Known rows, with every step that occurs:
sutuz-gesor-befev-mozoven-vubal: [-3.02  0.79 -0.20 -0.18 -1.19  1.43 -0.21 -2.10 -0.19  0.13 -1.54  1.89
 -1.78  0.62  0.40 -0.27 -0.28]
vubal-sutuz-gesor: [-2.96 -0.01  0.01  0.27 -0.39  1.48 -1.08  0.81 -0.05 -0.90 -0.13  1.11
 -1.89 -0.39  0.57  1.56  0.91]
gavuk-sutuz-gesor-befev-mozoven-vubal: [-3.28 -0.28 -0.64  0.18 -0.77  5.55 -0.48 -1.60 -1.11  0.43 -0.73  3.00
 -1.26 -0.38  0.79  0.00 -1.01]
gesor-befev-mozoven: [-1.91 -1.24 -0.54  0.47  0.55  0.41 -0.04 -1.65 -0.29 -1.24 -0.53  4.17
 -1.76  1.46  0.58 -0.43 -0.74]
vubal-mozoven-gesor-befev: [ 0.57 -0.01 -0.28 -1.09  0.33  1.21  0.48 -0.69 -0.39 -1.40 -0.99  2.77
 -0.30  1.09 -0.15  0.27  0.87]
vubal-sutuz-gesor-befev-mozoven: [-3.91 -0.59 -0.28  0.49 -0.10  1.74 -1.10 -0.07 -0.19 -1.55 -0.36  3.16
 -2.81  0.36  0.89  1.37  0.55]
mozoven-gavuk: [-1.19  0.69 -0.64  0.01  0.13  1.30  1.26  1.33 -0.26 -0.86  0.45 -0.49
 -1.61 -0.71 -0.48 -0.44  0.26]
vubal-mozoven: [-2.20 -0.07  0.02 -0.80 -0.24 -0.06 -0.40  1.25 -0.18 -0.44 -0.29  1.81
 -1.08  0.72  0.08  0.64  1.29]
gavuk-sutuz: [-1.24 -0.92 -0.52  0.33  0.14  4.49 -0.35  0.08 -0.91  0.23  0.30  1.74
 -0.12 -0.80  0.63  0.24 -0.90]
befev-gesor: [-2.06  0.28  0.52 -0.36 -0.02  0.11  0.60 -0.53  0.11  0.09 -1.22 -0.03
 -1.94  0.37  0.63  0.15  0.21]
mozoven-vubal: [ 0.12  0.92 -0.12 -0.25 -1.00  0.37 -0.25 -2.29 -0.07  1.41  0.45 -0.59
  0.65 -0.02 -1.21 -0.56  0.95]
sutuz-vubal-mozoven-gesor-befev: [ 2.67  1.57 -0.69 -0.97  1.63  0.67 -0.52 -1.20 -0.22  1.10 -1.24  1.84
  0.89  1.04  0.05 -0.05 -0.21]
gavuk-sutuz-vubal-mozoven-befev: [-0.61 -0.20 -0.70  0.10  1.20  4.78 -1.77 -0.82 -0.68  1.31 -0.26  2.34
 -0.04 -0.27  0.68  0.40 -0.97]
sutuz-gesor: [-1.75  1.33  0.25 -0.46 -1.30  0.90 -0.09 -0.17  0.01  0.54 -1.31 -0.80
 -0.81 -0.37  0.43  0.16 -0.09]
sutuz-gesor-befev-mozoven-gavuk: [-3.41  0.70 -0.34 -0.13 -0.88  1.67  0.34 -0.87 -0.27 -0.65 -1.51  1.91
 -2.53  0.40  0.63 -0.24 -0.56]
gavuk-sutuz-vubal: [ 0.36  0.18 -0.88  0.16  1.12  4.46 -0.95 -0.42 -0.90  1.79 -0.10  1.64
  0.71 -0.60  0.73  0.07 -1.43]
vubal-mozoven-gesor: [ 0.50  0.70  0.23 -1.35 -0.07  0.86  0.40  0.43 -0.24 -0.95 -0.88  1.63
 -0.14  0.47 -0.16  0.27  1.29]
befev-mozoven-vubal-sutuz: [-3.87  0.40  0.48  0.02 -0.80  0.01 -0.94 -0.45 -0.04 -0.17  0.33  2.80
 -2.01  0.27  0.05 -0.26  1.42]

Rows:
[-3.32 -0.64 -0.59  0.22 -0.48  5.38 -0.45 -0.78 -1.07 -0.05 -0.86  3.16
 -1.49 -0.34  1.19  0.17 -1.29]
gavuk-sutuz-gesor-befev-mozoven
[-4.41 -0.38 -0.49  0.48 -0.10  2.22 -0.65  0.41 -0.29 -1.81 -0.24  3.02
 -3.31  0.08  0.72  1.19  0.65]
vubal-sutuz-gesor-befev-mozoven-gavuk
[-1.64  0.35 -0.46 -0.08 -0.73  1.57  0.06 -1.79 -0.22 -0.02 -1.53  0.93
 -1.07  0.50  0.45  0.17 -0.75]
sutuz-gesor-befev
[-2.87  0.89  0.61 -0.24 -1.08 -0.48 -0.43 -0.84  0.00  0.47 -0.05  2.00
 -1.37  0.37 -0.06 -0.93  0.91]
befev-mozoven-vubal
[-2.47 -1.14 -0.69  0.54  0.30  0.91 -0.53 -2.46 -0.34 -1.11 -0.01  4.47
 -1.87  1.42  0.08 -0.17  0.04]
gesor-befev-mozoven-vubal-sutuz
[-2.98 -1.27 -1.03  0.59  0.74  2.65  0.45 -1.10 -0.72 -1.66 -0.22  4.53
 -2.55  0.84  0.53 -0.53 -0.92]
gesor-befev-mozoven-gavuk-sutuz
[-0.72  0.17 -0.86 -0.21  1.01  4.30 -1.12  0.22 -0.95  1.53 -0.19  2.48
  0.21 -0.26  0.78  0.36 -0.79]
gavuk-sutuz-vubal-mozoven
[-2.46  0.01 -0.32 -0.03 -0.75  5.15 -0.39 -0.08 -0.93  0.66 -0.63  1.12
 -0.67 -1.08  0.94  0.36 -0.95]
gavuk-sutuz-gesor
[-0.28  1.01  0.88 -0.67 -0.16  0.29  0.46 -0.04  0.01 -1.02 -0.91  2.15
 -0.95  0.07  0.55 -0.93  0.30]
befev-mozoven-gesor
[-4.18 -0.08 -0.93 -0.59 -0.24  3.65  0.35  1.39 -0.91 -1.11 -0.43  2.92
 -2.70  0.10  0.19  0.48  0.67]
vubal-mozoven-gavuk-sutuz-gesor-befev
[-2.33 -0.69 -0.83  0.25 -0.32  5.59 -0.30 -1.04 -1.08  0.13 -0.72  2.39
 -0.87 -0.49  0.93  0.37 -1.42]
gavuk-sutuz-gesor-befev
[-1.16 -0.93  0.80  0.61  0.49  1.44 -1.35 -3.41  0.93 -0.80 -0.90 -0.44
 -1.91  0.17  0.14  0.16 -0.37]
mozoven-befev-gesor
[-4.40  0.84  0.56 -0.07 -1.22  0.32 -1.00 -0.43 -0.06 -0.01 -0.13  2.54
 -2.30  0.15  0.23 -0.17  1.38]
befev-mozoven-vubal-sutuz-gesor
[-3.03 -0.66  0.58 -0.33  0.14  0.89 -1.32 -1.14  0.46 -0.96 -0.92  1.44
 -2.43  0.85  0.17  0.70  1.01]
vubal-mozoven-befev-gesor
[ 0.71  0.04 -1.12 -0.29  1.39  5.09 -0.67 -0.92 -1.12  0.92 -0.62  3.23
  0.51  0.04  0.66  0.21 -1.12]
gavuk-sutuz-vubal-mozoven-gesor-befev
[ 0.12  1.13 -0.09 -0.41  1.49  0.41 -1.75 -1.52  0.39  1.53 -1.22  0.88
 -0.54  0.88  0.26  0.26 -0.06]
sutuz-vubal-mozoven-befev-gesor
